Each row was made from one path, in order. Every step used is in the known rows, and no mark comes twice. Write each row's path.
In the rows, zero is written as 128.
Known rows
neleva-vekugig: [163 136 154 132 116 174 128 123 146 117 156 177 139 136 106 122 120 126
 129 133 135 112 103 116  94 136 159 126 131 176 146 130]
zive-vemeb-muveg-kubit: [ 61 116 160 117  96 120 136 135 170 150 100 170 119  60 147 155  75 143
 120 107 114 122 104 144  67 136 127 144 166 148 155 156]
goge-rizup: [119 109 150  90 120 114 127  93 139 163 146 140 138 100 110 128 124 176
 145  93  97 131 109  83 129 130 123 129 135 148 143 116]
nevi-vemeb: [126 123 156 140 103 163 118 138 109 135 156 153 119 112 114 126  89 150
  94 107 121 103 118 108 102 107 130 116 142 153 153 126]
muveg-vemeb: [141 143 173  96 118 155 140  88 159 109 153 128 155 108 105 119  86 134
 111 143 124 107 135 103 103 131 123 109  87 140 159 144]
vemeb-muveg: [ 75 116 132 117  97 110 126 140 169 125 124 172 128  90 143 114 108 155
 120 130 124 107  93 121 103 135 126 126 126 163 127 136]
roved-rizup-goge-kubit: [136 147 162 140  77  84 107  94 171 130  98 145 130  82 126 161 134 226
 142 135  92 100 151 111 161 128  91  95 167 146 169 130]
roved-rizup: [123  97 166 121 101 130 117 103 116 124 110 132 134 113 150 111 142 183
 129 128 108  81 122 102 130 135 105 112 148 161 164 104]
rizup-nevi: [155 112 161 122  86 111 147 107 130 156 102 142 138  98 121 132 129 174
 133 137 108  87 155 109  99 141 114 117 161 164 150 127]
temun-vemeb: [131 125 180 115 110 151 142 101 164 134 154 149 150 110 117 109 119 130
 147 101 141 113 114 118 108 138 118 128 151 139 172 150]
nevi-vemeb-muveg-kubit: [ 53 101 149 143  92 140 117 167 167 153 118 175 119  69 134 167  68 164
  90  85 117 101  98 135  80 137 128 148 153 164 141 151]
temun-vemeb-goge-rizup: [119 117 162 110 121 124 137 109 152 187 164 136 144  85  99 103 138 155
 135  57  80 139 107  88 109 150 120 139 150 130 147 116]
roved-rizup-goge: [137 117 175 117  93 111 103 116 139 137 115 144 138  97 140 144 143 200
 140 103 106  66 147 130 145 113  61 103 170 144 154 100]
bodev-goge-kubit: [122 158 117 135  83 124 147  83 181 105 131 178 149 122  80 151 106 202
 141 150 106 145 118 107 139 125 123 129 142 146 155 138]
roved-rizup-goge-vekugig: [134 106 158 117  77 136  95 110 152 104 144 151 163 106 155 123 169 175
 131 114 115  74 141 125 137 114  54  94 158 145 137  73]
rizup-goge-kubit: [139 166 154 141  87  92 116  95 184 132 119 165 125  94 103 165 115 206
 140 131 105 125 138 116 154 119 111 100 151 139 166 155]
tozi-kubit: [109 128 160 126 142 137 121  89 152 149 111 172 139 129 108 137 110 145
 100 136 137 119  83 121 118 163 153  87 149 162 170 143]
zive-vemeb: [141 140 169 108 106 140 142  97 113 130 138 148 119 101 127 111  98 126
 129 131 118 124 122 118  82 105 129 112 156 134 173 135]
muveg-kubit-tozi: [ 70  94 201 154 124 162 154  84 160 173  70 165 114 115 120 176 109 162
 148  85 114 106  72 122 113 152 125 148 122 148 169 166]
goge-vemeb: [123 133 155 109  85 158 113 117 118 136 126 150 113 106  84  96  82 132
 118 132  94  87 134 110  99 112 128 127 110 170 180 141]
roved-rizup-goge-kubit-tozi: [102 131 194 156  90 109 136  69 171 154  67 145 115  89 127 177 134 210
 160 132  93  94 117 112 157 142  84 106 144 135 166 143]
bodev-goge: [121 132 125 111 100 152 150 108 149 111 148 180 162 139  94 133 113 172
 142 121 121 114 110 127 120 110  96 139 139 147 135 110]
roved-rizup-nevi-vemeb: [149  95 170 133  73 132 128 141  91 157 114 123 132  80 134 138 117 186
  99 131 100  55 176 107  91 135  92 109 191 166 154  89]
vemeb-zive: [151 142 155 104 122 152 116  87 134 149 131 181 133 139 154  92  71 172
 118 112 113 115 114 114  93  98 148  88 174 150 161 147]
muveg-kubit-goge-vekugig: [ 85  91 147 143  88 184 121  99 146 104 134 161 154 104 144 106 167 151
 116  99 135 110 112 130 117 114 109 129 160 139 151 115]
nevi-rizup-goge: [152 133 182 125  96  90 140 104 151 157 137 154 123 105 120 134 148 187
 149 105  92 103 140 124 143 124  93  86 152 131 133 140]
tozi-kubit-goge-rizup-nevi-vemeb: [115 107 152 114 107 138 136 121 106 193 124 131 144  60 103 143 120 174
  85 118 111  97 154 110  96 141 112 100 221 142 144  99]
temun-vemeb-muveg: [ 78 120 155 107  98 121 138 137 194 130 145 162 148  78 142 109 107 132
 137 115 141 110 100 130  91 149 114 132 144 148 142 149]
neleva-vemeb-goge: [136 110 174 142 111 162 128 137 118 147 139 175 116 121 132  87 119 155
  77  85  91 107 109  98 108 133 115 100 149 163 160 121]
tozi-kubit-goge-rizup: [ 87 109 147  97 141 136 128  78 133 167 126 145 149  89 110 118 148 167
 116 105 120 131  96 104 134 141 128 102 182 132 152 114]

Write each row's path
[131  97 150  95  90 109 151  97 118 176 112 122 147  63 119 117 160 191
 142 114  96  98 166  98 116 130  95 125 195 137 138 104] -> kubit-goge-rizup-nevi
[145 151 155  89 100 170 105 101 122 157 124 175 120 125 119  73  34 150
 107 126  89  94 137 116  78  86 145  96 156 160 183 152] -> goge-vemeb-zive
[157 168 164  85  95 153  94 109 137 165 124 180 124 108 116  99  36 167
 116 109  87  80 160 138  91  72 106  90 175 146 174 146] -> rizup-goge-vemeb-zive
[ 93 137 173 191 107 131 151  75 158 160  80 156  96 107  99 137 132 178
 129 120  77 137  76  92 125 155 149 122 108 144 160 163] -> vemeb-goge-kubit-tozi
[114 150 153  95 119 189 103  85 114 160 105 177 129 116 118  64  60 141
  82 135 112  95 128 136  82  97 149  74 200 148 186 149] -> tozi-kubit-goge-vemeb-zive
[109  89 160 122  86 141 141 133 110 194 120 128 133  45 109 159 112 192
 105  79  94  92 167 113  92 128  99 137 216 140 145 109] -> muveg-kubit-goge-rizup-nevi-vemeb
[129 102 149 111  85 137 142 130  93 179 138 119 134  57 110 128 124 182
 106 103  98  90 170 101  97 113  97 122 204 139 137  93] -> kubit-goge-rizup-nevi-vemeb
[ 94 133 177 163 105 131 154  60 168 145  82 156 106 111 108 154 119 176
 151 139 105 131  83  94 134 149 144 118 110 144 172 172] -> goge-kubit-tozi
[ 44 118 125 105  73 144 131 152 184 140 101 191 138  77  91 154  57 161
 119 110  93  92 114 151  80 129 103 172 133 166 147 143] -> bodev-goge-vemeb-muveg-kubit
[135 167 150 163  91 111 136  94 138 144 120 150 100  86 103 116 112 164
 108 133  72 157 122  97  98 129 158 108 148 137 175 151] -> zive-vemeb-goge-kubit
[109 135 160 103  97 193 106 100 118 161  99 173 119 101 127  79  53 162
 101  99  94  91 142 137  79  82 137 112 194 145 188 158] -> muveg-kubit-goge-vemeb-zive
[ 56 122 126 108  71 148 117 151 137 120 113 154 116  61 119  72 103 133
 105 141 110  81 124 133  91 105 111 134 138 159 145 134] -> kubit-goge-vemeb-muveg
[ 88 134 145 101  93 112 136 134 150 127 127 163 119  68 149 112  88 125
 122 140 120 119 107 128  72 119 122 121 152 143 139 135] -> zive-vemeb-muveg
[125 151 137 178  94 109 123 100 155 141 115 157 107 104  99 115 132 192
 107 124  75 147 111  89 127 144 162 115 127 152 165 153] -> vemeb-goge-kubit
[101 102 144  96 114 136 133  90 120 150 144 132 140  85 118 101 154 178
 141  92 108 126 117  93 136 109 113 127 166 127 143 108] -> kubit-goge-rizup
[ 43 108 202 137  80 117 152 123 187 197  61 169  96  59 111 174  94 163
 145  94  72  82 104 146 100 153  90 138 126 144 140 175] -> nevi-rizup-goge-vemeb-muveg-kubit-tozi
[113 144 202 163  90  94 162  60 180 168  85 153 103  99 107 170 140 199
 165 130  83 124 110 106 155 150 112  94 130 125 151 171] -> nevi-rizup-goge-kubit-tozi
[ 50 109 149 118  81 134 113 151 174 155  91 172 114  67 113 142  61 148
 111 107  94  90 110 137  80 140 128 159 127 174 164 164] -> goge-vemeb-muveg-kubit
[ 92 102 133 102  77  95 133 165 147 176 132 143 134  39 130 146  90 176
 104 117  96  94 144 107  78 142 104 131 173 158 112 105] -> goge-rizup-nevi-vemeb-muveg
[ 39  96 142 136  97 144 129 138 165 132  94 166 126  66 148 123 134 169
 114  97 131 105 102 143 107 123 117 144 175 144 142 148] -> vemeb-muveg-kubit-goge
[ 24  99 181 136  91 153 142 122 175 174  57 170 102  74 113 161  72 139
 131 103  95  87  79 134  83 152 118 162 107 164 160 172] -> goge-vemeb-muveg-kubit-tozi
[ 81 112 162 126  83 182 116 120 118 143  98 147 113  82  92 104 101 145
 109 104 101  84 137 133 100 104 121 144 154 153 187 150] -> muveg-kubit-goge-vemeb
[ 35  78 202 132 108 159 154 122 181 167  69 189 112  86 155 168  83 153
 122  89 118  96  66 128 100 165 104 137 141 161 155 162] -> neleva-vemeb-muveg-kubit-tozi
[ 62 104 129 106  97 111 133 153 142 182 113 149 142  31 127 137 108 170
  78 130 116  94 135 124  81 152 109 108 214 148 116 103] -> tozi-kubit-goge-rizup-nevi-vemeb-muveg
[126 129 154  94 128 129 135  97 149 165 163 120 147  82  91 112 113 161
 108  93  67 136 124  76 106 142 121 124  99 131 136 113] -> muveg-vemeb-goge-rizup
[165 127 152  86 101 136 125 112 111 202 139 153 140  90 139 122  50 195
 101  98  84 102 167  99  68 105 126  94 221 146 146 115] -> goge-rizup-nevi-vemeb-zive
[101 153 185 167 111 144 161  62 176 147  95 137 114  98  90 141 107 161
 115 139  80 135 100  89 114 161 142 117  78 131 162 166] -> muveg-vemeb-goge-kubit-tozi
[ 18 106 155 124  86 165 157 124 186 161  70 187 126  85  94 171  65 153
 140 107  95  89  83 148  85 141  90 175 116 156 142 151] -> bodev-goge-vemeb-muveg-kubit-tozi
[ 59  91 145 144  74 143 138 163 142 156  92 153 125  39 141 141 114 178
  91 103 122  80 146 146  80 128 103 142 208 148 136 133] -> rizup-nevi-vemeb-muveg-kubit-goge
